Known rows, with every way that one mark hangs from another
pofu{subat{tidab{fotu sezib tegaz tovabak vimone}}}: 15.6, 13.4, 13.0, -11.1, 8.3, -13.9, 7.9, -4.7, -13.9, -17.9, -16.3, -10.8, -14.5, 1.8, -3.5, 21.9, -29.9, -7.8, -14.8
subat{tidab{sezib tegaz tovabak}}: 4.1, -2.4, -9.2, -20.7, -19.0, 1.2, 9.6, -4.0, 5.6, -32.2, -15.3, 16.4, -30.7, 28.7, -13.1, -2.5, -17.9, -0.3, 19.0
tidab{fotu sezib tegaz tovabak vimone{pofu}}: -8.5, -16.2, -5.2, -1.8, -8.4, -21.0, -10.0, 0.7, -45.9, 64.5, 3.3, -60.0, 2.5, -2.5, -15.3, 6.4, 31.6, -39.0, -36.5
lipe{sezib tegaz}: -16.4, -8.8, 0.8, -2.0, 14.6, 23.3, 17.7, 13.3, 36.0, -18.6, 23.1, 40.6, -19.9, -44.2, 32.3, -26.3, -12.6, 52.4, -2.7
tidab{fotu sezib subat tegaz tovabak vimone{pofu}}: 2.3, -18.3, 2.5, -6.8, -6.7, -30.1, -9.6, -1.0, -58.8, 74.2, 3.8, -61.7, -10.7, 13.7, -6.7, -1.9, 5.3, -39.7, -10.2
pofu{subat{tidab{fotu}} vimone}: -1.4, 19.2, -2.8, 2.8, 14.4, -1.3, -21.4, -6.2, 29.4, -51.1, -31.2, -12.1, 4.4, -2.1, 6.8, 15.4, -48.2, -2.7, -38.2
subat{tidab{fotu tegaz tovabak vimone}}: 10.1, -1.6, -13.0, -4.2, 21.4, -5.7, -10.1, 1.0, -13.5, 1.5, -10.0, -19.8, -23.9, 19.6, -31.2, 24.8, 18.8, -11.0, -2.8
lipe{sezib tegaz{tidab{fotu subat tovabak vimone{pofu}}}}: 0.0, -4.1, 17.2, 16.1, 26.7, 4.5, 22.7, 16.7, 9.4, 35.3, 32.4, 12.1, -3.5, -37.4, 21.7, 5.2, 11.4, 24.5, 0.6
tidab{sezib tegaz tovabak}: -6.8, -11.7, -0.8, -25.5, -28.6, -6.4, 15.4, 0.6, -18.9, -9.5, -12.8, 12.0, -3.0, 9.9, 14.6, -19.8, -13.0, 5.5, -3.3
lipe{sezib tegaz{tidab}}: -7.2, 0.5, 13.9, 6.3, 4.6, 23.5, 31.5, 13.2, 43.1, -10.1, 24.9, 49.7, -1.9, -37.1, 34.0, -12.0, 4.6, 50.2, 12.7
pofu{subat{tidab{sezib}} vimone}: -4.8, 16.3, -1.7, -4.2, 5.7, 0.3, -14.6, -9.3, 32.5, -59.2, -34.4, 6.5, 1.4, 2.7, 12.3, 9.1, -62.5, -3.3, -32.3
lipe{tegaz{tidab{subat vimone}}}: -2.2, -1.5, 7.0, 7.7, 17.0, 15.3, 12.9, 5.7, 24.0, -10.5, 15.7, 39.0, 12.4, -20.8, 17.0, -12.7, 13.9, 27.2, 38.3
vimone{pofu{subat{tidab{fotu sezib tegaz tovabak}}}}: -16.6, 11.5, -7.4, -10.2, -40.7, 1.6, -3.6, -7.4, 1.2, -22.1, 3.9, -21.2, -7.8, -5.3, -20.2, -10.8, -30.2, -12.2, -20.5
tidab{fotu sezib subat tegaz vimone{pofu}}: -1.6, -15.6, 1.0, -8.1, -28.0, -15.0, -18.2, -9.5, -29.6, 65.0, 5.9, -58.4, -17.3, 17.9, -3.5, -19.4, 12.3, -33.6, 5.5
tegaz{tidab{fotu subat tovabak vimone}}: 17.9, 4.7, 9.1, 15.1, 17.0, -6.2, 2.8, 7.5, -21.0, 20.7, 1.8, 1.5, 28.3, 9.6, 1.7, 16.6, 34.1, 3.9, 17.5
pofu{subat{tidab{sezib tegaz}} vimone}: -5.1, 16.5, 1.7, -11.2, -4.3, -2.5, -10.7, -11.0, 28.5, -52.3, -36.3, -0.2, -2.8, 8.7, 12.4, 9.6, -62.8, -5.8, -33.2
tegaz{tidab{fotu subat}}: 13.3, 10.8, 10.6, 6.7, -22.7, 8.9, 6.1, 0.6, 14.1, -6.9, 1.3, 14.5, 21.1, 14.0, 14.6, -12.4, 23.5, 18.8, 42.8

Rows
-7.9, -12.8, -6.5, -17.0, -12.8, 1.6, -6.1, -7.0, -9.4, 10.1, -8.1, 3.4, -4.7, 11.0, 3.2, -11.8, 13.1, -0.9, -6.0 | tidab{sezib tegaz vimone}
7.4, 8.0, 12.5, 17.4, -8.9, -7.9, 9.7, 2.8, -13.7, 28.7, 5.6, -12.9, 36.3, -6.6, -3.6, 18.1, 33.5, -17.8, -9.5 | tegaz{tidab{fotu sezib tovabak vimone{pofu{subat}}}}
10.9, 5.3, 3.8, 7.4, 14.2, 0.4, 6.3, 6.5, -16.8, -4.0, 0.3, 29.6, 29.3, 12.7, 0.2, 12.6, 16.1, 15.5, 19.4 | tegaz{tidab{subat tovabak vimone}}
-12.7, -3.9, 3.4, 10.2, -3.1, 17.2, 14.8, 2.8, 31.1, -0.7, 20.0, 29.8, 16.7, -29.3, 10.7, -15.4, 22.0, 12.2, 22.6 | lipe{tegaz{tidab{sezib vimone{pofu}}}}
2.2, 14.9, 6.3, -5.4, 8.2, -14.7, -8.4, -6.1, 11.7, -30.9, -36.4, -21.4, -0.1, 4.9, 11.4, 21.2, -53.2, -17.1, -41.3 | pofu{subat{tidab{fotu sezib tegaz tovabak}} vimone}
1.4, -4.3, 14.7, 2.5, 1.1, 7.8, 28.5, 6.9, 19.9, -10.2, 12.3, 42.9, 10.3, -19.2, 28.8, -19.8, -3.0, 22.4, 43.9 | lipe{tegaz{tidab{sezib subat tovabak}}}
7.4, -4.0, 21.2, 14.8, 36.1, 3.6, 26.0, 18.1, 9.3, 30.5, 26.5, 20.9, -4.4, -35.2, 30.4, 7.7, 11.0, 32.2, 6.6 | lipe{sezib tegaz{tidab{fotu subat tovabak vimone}}}
8.0, 2.3, 9.1, 13.8, -23.5, 0.6, -1.0, -3.4, 0.7, 33.3, 9.4, -10.0, 21.9, 12.3, 1.6, -5.6, 32.9, -12.2, 25.3 | tegaz{tidab{fotu sezib subat vimone{pofu}}}
3.7, -5.8, -16.7, 6.2, 9.0, -4.9, -12.5, -1.3, -7.5, 9.3, 0.4, -25.0, -19.8, 11.0, -34.2, 12.5, 16.8, -28.2, -6.9 | subat{tidab{fotu sezib tovabak vimone{pofu}}}
13.7, -5.8, -6.0, -6.2, 10.2, -10.1, -3.4, -2.1, -12.7, 12.1, -11.4, -20.4, -28.2, 23.2, -21.9, 18.6, 15.3, -21.6, 3.2 | subat{tidab{fotu sezib tegaz tovabak vimone}}
8.3, -19.1, -2.6, -5.6, 30.8, -16.5, -2.8, 3.7, -44.9, 14.2, -4.4, 9.0, -3.5, 10.5, 7.4, -4.2, -16.6, -2.9, 1.5 | tidab{sezib subat tovabak vimone}
4.2, 10.2, 11.6, 15.9, -23.5, 2.3, 3.6, -3.1, 6.9, 22.5, 7.2, -9.4, 32.9, -3.9, -0.5, 6.3, 37.9, -13.2, 2.6 | tegaz{tidab{fotu sezib vimone{pofu{subat}}}}
-22.8, 15.4, -16.1, -8.0, -37.0, 14.4, -10.2, -8.1, 16.1, -47.1, 6.9, -2.3, -4.0, -9.4, -24.2, -16.6, -34.1, 3.4, -16.0 | vimone{pofu{subat{tidab}}}
0.7, 14.9, 4.8, 17.7, -11.0, 7.1, -3.5, 0.0, 5.8, 10.5, 9.0, -9.0, 36.2, -7.1, -10.7, 11.9, 42.6, -2.2, -5.1 | tegaz{tidab{fotu vimone{pofu{subat}}}}
3.4, -1.0, -23.1, -1.2, 31.9, 5.4, -11.6, 2.3, -3.6, -33.0, -7.2, 16.9, -17.2, 13.4, -33.3, 19.2, 2.2, 5.2, -1.9 | subat{tidab{tovabak vimone}}
-16.6, -8.4, -23.4, -1.3, 4.9, 7.1, -29.9, -2.9, -16.5, -0.5, 11.8, -4.8, -1.4, 4.0, -18.7, -19.5, -6.6, 3.9, -2.3 | tidab{subat vimone{pofu}}
4.3, -15.9, -5.3, -6.8, 9.9, -1.2, -11.7, -4.9, -15.3, 5.0, -2.0, 12.5, -9.9, 13.8, 11.3, -22.4, -9.5, 4.7, 17.7 | tidab{sezib subat vimone}
-7.2, -3.6, -23.4, -2.2, -7.9, 12.3, -15.7, -8.2, 17.2, -20.4, 0.3, 5.0, -24.5, 16.2, -33.4, -3.5, 2.5, -11.3, 6.9 | subat{tidab{sezib vimone{pofu}}}
